Each row comes from the steps of one path. Every step used is in the known rows, and no mark comes twice. Write the path behind each row, first mark first.
In the rows, zero is written as 128.
Known rows:
mima -> mula -> pumog -> patis: [177 120 113 117 121 164 138 147 116 129 163 131 124 157 139 123 156 120
 157 117 131 119 161 121 115  94 112 133 157 132 146 111 121 125 112 136
 130 121 128 131 163 115 130 127 128]
bikiko -> rofar -> mima -> mula -> kulu -> bebos: [136 128 107 133 103 161 132 128 104 132 123 115 129  69 132 128 132 129
 155 119 131 132 136 160 120 130 110 115 129 138 144 129  94 117 109 145
 132 117 146  89  68 143 127  98 152]
bozaba -> rofar -> mima -> mula: [147 138 119 116 134 152 143 141 101 128 145 116 110 121 131 145 116 120
 149 131 124 132 151 121 111 128 135 135 153 153 147 137 109 128 117 134
 123 140 135  84 115 136 134 103 146]
kulu -> rofar -> bozaba -> pizu: [130 127 128 139 182 149 147 137 120 133 144 114  94 145 125 132 129 115
 121 151 116 110 140 109 115 132 125 141 137 131 135 112 108 120 143 138
 132 135 120 126 133 121 128 133 132]
pizu -> bozaba -> rofar -> dized: [ 69 147 124 138 155 150 148 127 118 129 137 119 128 225 124 130 129 125
 132 146 111 109 142  92 110 119 134 160 138 132 131 128 143 130 128 157
 159 139 118 139 154 128 130 104 123]
pumog -> patis: [166 133 124 113 131 149 129 145 122 124 140 133 124 135 113 121 146 122
 148 118 123 116 140 112 118 104 115 138 147 117 132 114 125 128 131 127
 149 141 117 133 174 121 122 127 124]
dized -> rofar: [130 162 135 131 142 144 122 143 112 121 123 131 129  95 121 111 159 122
 122 133 121 122 126 110 118 124 115 143 140 127 136 126 126 117 128 123
 158 124 121 112 132 123 124 116 132]
mima -> bikiko -> kulu: [146 134 137 126 122 144 149 130 118 123 147 113 121  80 116 115 142 120
 110 106 117 130 126 146 127 109 126 130 139 115 125 136 128 125 148 107
 148 137 123 124 121 132 124 108 144]
kulu -> rofar -> dized: [ 98 160 106 165 142 144 152 124 117 137 128 123 113 121 118 125 134 116
 131 125 124 111 135 116 115 117 126 148 120 128 141 108 132 120 165 137
 138 134 133 119 120 128 130 109 131]
mula -> rofar -> mima -> bikiko -> kulu: [128 120 131 133 102 147 143 139 108 127 140 109 139   9 120 128 141 124
 106  90 110 136 136 143 125 117 125 116 135 123 129 146 108 109 135 108
 115 142 131 129 109 151 118  96 138]
bikiko -> rofar -> dized -> bozaba: [ 87 129 114 135 147 146 135 128 121 129 115 117 122 121 120 121 140 126
 119 122 122 125 166 128 122 141 113 133 121 108 131 122 111 133 139 144
 161 142 126 129 115 131 129 111 126]
mima -> bikiko -> rofar -> dized -> bozaba -> pizu: [105 117 118 155 150 155 148 125 128 127 118 109 107  89 125 125 154 127
 101 120 114 128 177 144 127 129 119 125 134 114 133 119 116 131 142 134
 167 140 124 143 110 127 126 119 126]
rofar -> pizu -> bozaba -> dized: [133 119 146 124 150 150 161 133 120 117 142 112 111 212 118 128 124 112
 136 176 125 101 141 102 117 134 127 157 133 131 119 145 120 130 104 121
 146 156 131 138 197 119 133 119 108]
tadub -> podu: [130 160 132 127 142 133 126 130 122 124 146 122 120 181 118 117 140 115
 122 166 128 105 132 112 117 111 124 143 139 127 134 128 123 126 158 133
 152 121 128 156 140 126 128 121 139]
mima -> mula: [147 141 126 118 135 146 144 135 115 128 156 124 113 153 122 130 144 119
 139 105 130 122 151 131 116 110 127 136 154 136 133 124 122 127 130 133
 132 124 129 111 134 123 135 110 137]
mula -> mima: [117 138 109 120 127 149 133 135 111 120 144 122 122 163 121 128 132 127
 134 110 123 113 133 117 108 120 112 125 150 124 127 126 131 129 134 128
 138 128 117 118 147 116 126 130 130]
pizu -> bozaba: [107 145 143 124 149 146 146 132 124 125 145 120 118 194 116 125 143 123
 136 131 118 105 142  99 115 110 125 152 141 127 110 135 124 127 124 138
 152 129 113 147 171 125 129 115 129]
mula -> mima -> bikiko -> kulu: [141 124 117 122 110 148 156 129 110 118 153 114 129 105 122 122 139 125
 108 102 117 135 124 149 122 117 117 115 149 118 126 133 138 127 154 104
 133 128 120 124 120 127 120 119 140]
rofar -> mima -> bikiko: [142 130 132 153 120 155 142 133 110 126 125 115 104  67 116 138 148 119
 133  91 130 127 148 133 122 119 123 123 132 134 132 138  96 134 139 107
 118 142 127 124 145 129 123 107 146]
rofar -> podu -> tadub: [ 64 151 124  83 140 134 106 123 115 127 115 139 120 162 120 128 147 125
 132 114 135 116 138 119 118  93 121 138 136 114 139 133 122 129 113 107
 143 138 118 133 168 125 130 106 130]
bikiko -> rofar -> mima -> mula -> kulu: [141 116 117 124 104 151 122 135  99 132 134 116 122  69 135 130 123 128
 144 126 136 133 165 149 117 143 117 121 135 128 139 131  99 113  99 148
 129 126 141  96  88 150 127 100 147]
bebos -> kulu -> rofar -> bozaba -> pizu: [148 138 122 121 165 149 152 140 120 131 146 110  81 126 115 130 132 116
 122 171 111 115 126 115 117 125 118 149 132 140 129 107 125 110 149 145
 145 122 120 120 128 131 127 131 119]
rofar -> dized: [103 148 118 139 141 150 140 122 116 128 127 128 116 145 113 127 135 122
 134 109 129 109 142 116 116 122 123 141 131 122 137 114 129 129 139 149
 149 134 132 133 145 126 125 113 121]
mima -> mula -> rofar -> dized -> bozaba -> pizu: [110 116 116 122 139 152 153 143 122 129 149 113 124 123 128 128 150 128
 106 100 108 114 168 122 116 116 125 127 149 140 137 111 132 120 146 151
 134 123 138 152 122 124 129 127 110]
mima -> bikiko -> rofar -> pizu -> bozaba -> dized: [127 106 136 154 133 157 160 126 126 120 136 106 112 160 124 131 138 112
 120 162 127 128 149 141 125 145 132 150 134 121 121 152 114 124 101 106
 143 162 130 131 162 131 134  96 114]
bebos -> kulu: [138 161 126 110 123 145 133 139 118 121 138 118 104 122 107 123 134 123
 138 145 117 115 125 118 119 109 113 146 139 133 123 120 141 117 142 134
 161 124 120 114 136 134 129 117 117]
rofar -> mima -> mula: [156 139 122 120 126 150 144 137 106 131 145 125 100  98 124 143 138 119
 150 107 134 126 160 127 115 126 128 126 144 147 134 129 100 126 128 129
 120 134 137  94 125 132 131 103 141]
bozaba -> dized -> rofar: [145 151 138 133 140 144 128 147 109 121 122 123 132  93 125 108 159 115
 123 144 126 119 116 113 120 118 121 148 143 125 142 128 133 129 126 110
 163 141 132 114 155 126 129 114 122]
pumog -> mula: [137 149 129 113 124 154 137 142 115 124 155 128 115 166 125 129 150 118
 131 103 128 116 125 135 116 109 108 141 149 128 134 115 119 122 112 127
 147 136 120 123 157 132 128 112 128]
pizu -> bozaba -> rofar: [110 151 139 124 159 147 140 138 119 123 145 113 125 215 126 126 125 124
 135 157 107 110 134  91 111 115 131 161 151 135 121 141 135 129 115 145
 160 138 108 131 165 129 132 114 130]
bebos -> kulu -> mula: [188 152 121 135 124 147 147 125 118 124 134 113 107 136 115 123 126 120
 138 143 116 110 133 123 118 109 119 154 154 128 127 103 140 116 141 139
 164 122 118 111 129 116 133 112 128]
pumog -> mula -> rofar -> podu: [114 139 120  83 107 142 128 146 114 126 146 133 142 183 125 136 161 123
 112  78 125 120 125 133 113  99 116 130 147 120 136 127 115  99  92 114
 133 136 129 133 158 143 127 112 118]
dized -> bozaba -> pizu: [141 134 139 108 165 149 137 143 126 120 135 108 101 122 119 121 140 124
 122 137 106 101 157 105 118 116 110 132 148 127 123 123 115 136 134 129
 167 138 116 135 140 111 129 148 123]
mima -> mula -> rofar -> podu -> tadub: [ 63 129 117  80 113 136 118 134 113 131 140 138 145 146 131 132 156 126
 115  80 130 133 143 139 116  88 131 134 152 127 144 135 132 112 111 105
 117 125 131 137 148 139 135  90 128]
pizu -> bozaba -> dized -> rofar -> mima -> bikiko: [124 136 153 166 126 151 151 144 106 124 119 116 118  83 131 123 183 111
 113 130 124 129 139 123 124 109 130 142 130 139 125 142 104 129 129  90
 150 150 132 137 179 127 123  97 135]
bikiko -> rofar -> pizu -> bozaba: [108 127 129 122 151 152 136 124 125 121 141 118 114 177 118 130 115 124
 137 173 122 122 154 114 117 161 123 152 132 121 116 149 110 111  88 139
 147 144 115 123 132 134 131 106 115]
bebos -> kulu -> mula -> rofar -> dized -> bozaba: [121 123 116 153 115 148 160 133 118 129 123 105 131 107 117 124 142 128
 107 113 104 112 139 122 121 113 117 147 138 124 128  99 140 112 167 147
 161 128 126 147 130 120 131 119 107]
mula -> rofar -> mima -> bikiko: [113 117 131 155 105 155 137 141 112 128 132 113 132  44 123 137 153 125
 117  77 119 130 147 133 120 109 127 123 140 132 131 146 103 119 129 107
 106 142 130 136 144 138 121 101 134]
bebos -> kulu -> rofar: [146 175 117 133 125 141 144 139 119 130 139 113  98 104 110 120 135 118
 134 158 112 118 119 118 117 107 116 155 129 139 129 111 137 108 160 130
 152 126 121 101 115 135 133 115 128]
kulu -> bikiko -> rofar -> mima -> mula -> pumog: [153 110 103 129 123 162 136 128 112 143 135 118 122  73 149 134 131 115
 158 128 134 139 171 148 114 138 117 124 123 133 142 122  79 119  99 128
 114 122 130 111  64 141 134  96 150]
bozaba -> dized: [148 140 132 130 142 143 136 138 118 124 134 117 119 151 119 120 136 113
 138 129 128 103 127 114 118 109 127 141 146 122 135 128 132 137 123 119
 148 149 131 119 167 130 131 118 125]
pumog -> mula -> mima -> bikiko -> rofar: [130 118 100 141  90 163 140 135 113 125 156 121 129 149 138 134 161 124
 112  88 130 149 131 179 117 130 111 119 158 119 134 123 117 115 117 104
 133 132 114 115 124 136 126 103 135]
podu -> tadub: [ 73 144 130 123 139 146 110 129 117 128 127 131 125 120 120 120 143 125
 135 116 127 117 130 126 120  97 115 145 142 123 136 127 132 132 130 109
 143 134 107 131 161 130 128 102 127]
pumog -> mula -> mima: [133 132 105 111 107 160 141 142 107 121 161 128 122 193 127 133 148 124
 127  97 129 122 117 142 109 119 102 125 155 128 131 111 130 120 116 121
 134 129 115 117 154 124 125 126 125]
mula -> pumog: [122 138 121 133 146 160 127 136 116 125 138 120 116 152 135 120 137 122
 142 128 124 103 148 101 113 108 105 136 140 124 142 131 120 127 108 139
 142 123 120 127 150 119 130 125 131]
pizu -> bozaba -> dized -> rofar -> podu -> tadub: [ 59 153 143  93 144 132 118 136 112 124 108 143 136 181 132 113 182 117
 111 152 127 120 121 104 121  90 130 158 135 117 132 138 128 126 106  88
 170 142 121 145 194 127 131  94 121]

Write each row's path:
[147 158 123 122 142 133 143 132 117 130 149 118 120  68 115 110 121 117
 126 137 112 120 116 120 118 116 123 145 132 123 130 121 129 114 161 120
 145 135 123  99  89 137 129 113 142] => bikiko -> kulu -> rofar
[153 125 123 158 123 148 135 134 110 131 127 114 136  64 125 139 125 125
 130 105 118 114 144 104 112 123 130 136 151 123 136 121 102 112 118 135
 120 145 126 126 122 124 127 105 136] => kulu -> mula -> rofar -> mima
[111 138 146 125 148 152 143 137 115 113 134 125 122 146 119 122 141 119
 125 175 117 117 133 102 118 144 116 158 128 136 121 143 122 109 105 124
 158 130 120 135 161 117 126 118 113] => dized -> rofar -> pizu -> bozaba
[ 93  96 115 142 119 161 158 121 120 116 147 110 117 178 128 138 134 126
 121 148 123 138 156 155 115 154 121 132 139 123 117 150 112 116 115 117
 129 138 115 132 141 123 127 109 123] => mula -> mima -> bikiko -> rofar -> pizu -> bozaba
[ 91  84 112 156 130 160 146 126 111 126 139 113 119 149 130 139 142 123
 110 102 134 151 149 164 119 151 123 116 143 109 129 139 104 127 131 118
 118 127 118 131 140 129 124 114 142] => mula -> mima -> bikiko -> rofar -> bozaba
[189 138 127 127 144 138 148 121 115 126 144 115 128 103 120 115 113 120
 127 136 116 112 129 116 121 121 126 145 156 109 129 110 131 119 139 135
 156 137 119 117 106 121 129 112 141] => bikiko -> kulu -> mula
[149 132 138 129 144 149 138 143 109 114 123 122 120 109 123 117 137 110
 122 171 128 119 123 120 121 152 117 152 134 129 146 139 125 120 109 105
 149 148 141 108 158 123 129 124 110] => bozaba -> dized -> rofar -> pizu
[115  95 134 127 137 155 150 145 112 133 167 118 134 150 127 139 148 121
 113  82 128 132 147 141 117 125 133 136 147 131 135 133 114 115 131 138
 104 119 133 142 155 136 132 110 131] => mima -> mula -> rofar -> bozaba
[131 135 124 156 129 152 128 126 124 128 129 113 121  99 122 125 152 123
 123 109 126 138 148 153 125 127 127 132 144 113 131 136 118 125 125 118
 142 135 118 116 110 138 128  94 142] => mima -> bikiko -> rofar
[125 107 143 135 163 151 147 139 111 128 134 118 110 175 122 129 136 109
 126 131 136 110 132 116 120 132 125 141 140 118 134 135 114 141 122 123
 134 146 130 133 190 125 130 119 122] => rofar -> bozaba -> dized
[143 156 115 123 129 147 152 133 120 120 141 109  90 115 107 128 116 114
 137 182 114 117 122 125 117 134 114 158 121 145 130 122 131 100 146 126
 141 135 128  93 120 127 134 123 114] => bebos -> kulu -> rofar -> pizu
[119 101 133 137 161 148 131 134 114 130 132 117 118 156 123 126 132 112
 127 139 138 126 140 131 122 151 128 140 139 102 135 137 106 134 109 130
 140 148 128 119 155 143 132 103 124] => bikiko -> rofar -> bozaba -> dized
[ 88 110 118 140 117 151 157 140 116 130 145 115 135 119 128 129 158 125
 108  75 117 125 164 135 118 116 126 131 137 134 133 120 128 124 157 138
 127 124 138 141 134 127 133 117 120] => mima -> mula -> rofar -> dized -> bozaba
[100 135 111 167 124 152 139 117 121 133 119 121 122 100 122 128 149 124
 119  99 131 134 156 163 123 132 130 133 132 113 139 128 124 127 141 132
 144 135 129 132 111 141 126  89 133] => mima -> bikiko -> rofar -> dized
[146 152 124 123 137 136 144 135 108 132 139 118 106  25 118 121 117 115
 138 143 115 124 128 114 117 128 122 133 120 128 131 128 104 111 154 121
 130 148 129  88  80 140 124 107 148] => bikiko -> kulu -> rofar -> mima
[132 147 125 119 145 151 124 140 106 127 127 115 116 111 123 138 109 123
 147 144 118 121 139 103 112 129 122 138 142 137 142 141 105 126 112 135
 141 150 123  94 126 134 126 109 142] => bozaba -> rofar -> mima
[135 163 120  87 143 124 147 129 115 130 134 124 116 116 118 116 129 115
 120 143 117 117 124 112 118 114 129 138 125 115 133 127 119 105 144 117
 142 139 132 107  95 131 132 111 147] => bikiko -> kulu -> rofar -> podu
[156 111 127 189 111 154 148 129 112 133 126 105 134  50 126 140 142 121
 116  72 120 126 149 139 119 116 135 131 152 127 135 127  99 120 134 112
 109 142 128 136 129 122 125  98 141] => kulu -> mula -> rofar -> mima -> bikiko
[106 136 131  83 157 136 133 139 116 120 115 115 116 193 125 130 126 120
 118 136 111 117 148 104 117 119 123 136 138 125 136 142 109 133 125 111
 164 144 124 113 151 115 135 135 139] => dized -> bozaba -> rofar -> podu
[128 132 125 117  99 155 129 154 106 129 149 124 134  97 124 137 152 123
 128  84 124 124 131 132 113 110 110 125 139 132 134 125 100 103  98 124
 115 143 126 121 144 151 122 102 119] => pumog -> mula -> rofar -> mima
[164 122 107 148 128 151 147 123 111 123 141 115 126 169 126 131 122 125
 128 114 124 110 132 127 108 124 124 133 164 118 131 110 134 128 141 136
 143 128 114 118 136 102 129 125 138] => kulu -> mula -> mima
[141 123 119 117 146 151 126 125 121 119 132 118 115 116 115 131 108 122
 138 167 127 124 149 132 116 165 118 142 135 116 136 141 110 112  94 131
 143 148 125 103 113 133 130 109 116] => bikiko -> rofar -> pizu
[117 139 126 143 123 160 133 128 115 124 120 112 138 123 119 113 138 129
 142 114 117  99 105 136 121  98 102 130 126 131 133 125 131 124 127 134
 152 112 132 129 127 124 123 130 138] => mula -> kulu -> bebos
[107 127 138 117 149 153 152 127 124 116 148 117 108 197 114 132 120 121
 141 159 122 101 148 107 114 138 119 155 133 134 115 146 117 121 105 135
 143 142 121 142 176 115 130 122 114] => rofar -> pizu -> bozaba
[ 89 133 126 136 144 148 148 131 117 126 119 119 110 137 115 123 144 124
 121 103 120 109 157 116 121 122 113 134 120 121 129 116 120 139 156 134
 158 137 128 141 154 114 128 129 124] => rofar -> dized -> bozaba
[109 126 143 138 160 151 131 142 105 124 128 131 122 123 122 120 153 118
 111 128 129 130 132 116 122 141 117 143 133 123 135 128 110 122 130 128
 146 118 121 128 158 126 124 121 131] => dized -> rofar -> bozaba
[164 103 125 126 101 151 155 133 104 138 136 112 126  76 131 130 130 119
 152 109 131 122 157 150 114 131 116 122 120 148 133 114  98 119 129 125
 121 116 139 137 102 135 126 113 150] => rofar -> mima -> mula -> kulu -> bikiko
[122 112 129 139 119 155 175 133 109 126 162 107 111 171 133 124 119 118
 135 163 121 110 151 128 114 137 127 153 123 153 125 128 123 102 128 139
 127 119 137 131 134 120 135 122 134] => mima -> mula -> kulu -> rofar -> pizu -> bozaba
[125 128 124 143 103 157 145 133 115 126 132 107 146   4 116 125 153 124
 114  76 107 134 103 156 128 101 117 111 127 131 131 144 110 113 148 104
 117 135 139 129  90 146 117  94 138] => mula -> rofar -> mima -> bikiko -> kulu -> bebos
[129 152 149 137 146 145 142 147 115 122 128 125 131 155 127 108 170 116
 124 159 119 116 125 103 119 110 126 159 141 128 122 132 138 127 122 116
 168 138 123 141 177 127 129 109 121] => pizu -> bozaba -> dized -> rofar
[120 138 125 135 144 149 154 137 114 132 141 113  95 131 114 130 134 111
 127 152 119 123 123 124 119 125 119 151 121 135 126 114 123 115 164 131
 137 123 121 118 142 132 131 119 132] => bebos -> kulu -> rofar -> bozaba
[135 126 104 126 126 161 124 138 106 134 141 123 109  90 147 135 134 121
 158 135 138 137 177 125 114 135 117 122 140 130 148 135  86 120  86 148
 118 129 136  90  88 139 133  96 144] => bikiko -> rofar -> mima -> mula -> pumog
[145 131 116 117 125 148 126 132 109 132 138 124 106  74 126 139 135 122
 147 123 135 141 169 139 115 142 126 124 143 132 137 135  93 120 107 138
 125 140 135  82  85 148 131  89 146] => bikiko -> rofar -> mima -> mula
[176 126 107 162  92 155 167 123 113 120 141 106 113 135 125 132 141 124
 118 112 118 128 126 155 117 106 121 134 160 131 129 105 147 125 161 117
 145 117 116 124 134 107 128 119 134] => bebos -> kulu -> mula -> mima -> bikiko
[143 147 128 142 127 153 154 120 124 123 134 111 126  79 113 115 148 120
 118  94 112 127  97 155 131  96 116 125 136 129 129 134 129 132 154 102
 148 128 128 120 101 130 123 108 147] => mima -> bikiko -> kulu -> bebos
[140 125 127 125 110 153 143 138 105 126 148 115 125 146 129 119 134 128
 134 110 130 114 145 138 117 112 119 133 145 135 137 121 133 118 129 140
 138 110 136 129 136 128 130 123 142] => mima -> mula -> kulu
[172 121 123 129 120 140 139 132 107 129 139 111 143  30 120 127 112 125
 120 118 111 119 130 112 116 125 125 130 149 113 133 124 110 108 126 133
 127 146 126 112  90 138 123  98 135] => bikiko -> kulu -> mula -> rofar -> mima
[129 145 118 125 137 148 111 132 113 130 118 121 115  68 119 132 122 125
 148 136 131 130 157 119 116 141 119 127 134 118 132 137  92 119 102 137
 138 150 123  90  99 146 125  97 137] => bikiko -> rofar -> mima
[149 143 136 133 136 146 126 149 100 123 109 126 121  55 125 120 155 114
 132 146 129 125 127 111 119 129 119 135 134 130 144 134 108 129 115 109
 150 153 140  96 149 130 124 109 127] => bozaba -> dized -> rofar -> mima
[156 121 112 111 123 149 139 124 128 127 130 111 117  92 109 128 110 117
 141 186 118 133 131 161 120 161 109 150 116 130 126 121 118 100 116 123
 152 133 120 113  81 145 132 109 108] => bebos -> kulu -> bikiko -> rofar -> pizu
[185 129 131 151 127 144 163 117 117 125 139 108 126  80 122 118 135 118
 111 102 118 123 134 143 126 110 134 135 154 113 129 117 126 126 155 114
 150 134 119 128 108 116 127 105 152] => mima -> bikiko -> kulu -> mula
[101 141 137 127 151 149 137 139 110 126 136 112 115 170 125 140 120 124
 146 160 112 114 146  84 109 122 127 149 140 139 123 144 110 129 105 140
 147 148 114 116 154 132 127 104 141] => pizu -> bozaba -> rofar -> mima
[164 121 113 121 125 147 144 126 116 142 136 118 120  61 126 139 131 113
 154 119 132 147 159 162 115 151 127 128 129 138 131 121  83 119 120 122
 121 134 130 107  59 148 133  89 152] => kulu -> bikiko -> rofar -> mima -> mula
[147 154 103 135 109 158 153 145 104 135 153 113  86  81 141 135 138 114
 149 151 124 127 153 123 114 107 112 139 125 158 144 117 110 110 144 131
 120 119 139  88  97 133 135 107 141] => bebos -> kulu -> rofar -> mima -> mula -> pumog
[165 142 120 143 112 145 140 135 119 125 139 105 138 103 117 124 133 128
 120 125 107 109 123 120 115 101 122 151 159 125 129 106 149 103 137 143
 151 121 118 125 124 130 130 109 114] => bebos -> kulu -> mula -> rofar
[137 113 138 115 179 154 142 135 119 125 140 117  98 161 120 134 128 120
 121 137 123 109 148 110 117 135 121 134 146 122 132 125 109 127 117 146
 139 130 119 147 160 122 124 137 119] => rofar -> bozaba -> pizu
[155 126 120 119 129 163 125 148 120 126 139 131 129 151 129 119 149 122
 157 127 124 109 150 106 117  98 102 135 146 118 142 119 121 128 112 133
 147 133 119 140 178 115 124 135 124] => mula -> pumog -> patis
[135 132 128 147 128 156 139 137 107 127 129 109 112  85 126 140 129 119
 128 116 118 133 145 127 120 123 130 131 144 139 144 148 104 132 126 111
 131 150 125 105 133 132 126 104 150] => bozaba -> rofar -> mima -> bikiko
[127 126 113 149 109 156 151 132 114 122 145 114 118 145 127 133 154 125
 117  95 125 127 139 150 115 112 121 118 150 127 127 132 127 133 151 103
 126 126 121 130 156 114 124 123 139] => mula -> mima -> bikiko
[120 151 126 123 131 146 164 134 124 121 147 108  91 160 109 128 123 116
 138 197 108 110 128 109 115 128 119 169 118 150 114 127 130 100 139 128
 149 133 119 121 143 125 134 118 109] => bebos -> kulu -> rofar -> pizu -> bozaba
[139 142 118 141 150 148 151 129 119 124 138 114 102 123 117 129 114 113
 135 155 121 108 133 117 114 144 122 152 125 135 137 130 113 110 135 114
 127 142 129 107 126 119 133 121 128] => kulu -> rofar -> pizu
[ 46 130 127  80 155 136 112 134 113 123 110 124 125 176 129 127 134 124
 116 136 115 122 142 116 121 102 117 141 136 120 142 140 119 136 123  94
 159 144 110 120 168 119 136 120 134] => dized -> bozaba -> rofar -> podu -> tadub
[131 130 128 116 102 158 133 145 104 123 150 121 131 155 131 118 141 125
 126 111 128 108 123 144 117 110 101 134 139 126 137 115 124 111 106 136
 152 123 124 137 159 134 123 126 127] => pumog -> mula -> kulu
[118 132 136 123 159 147 135 145 118 122 132 104 121 149 123 124 124 124
 123 141 106 116 143 103 118 127 119 144 144 131 132 135 120 137 137 123
 167 142 112 110 144 120 134 135 136] => dized -> bozaba -> rofar
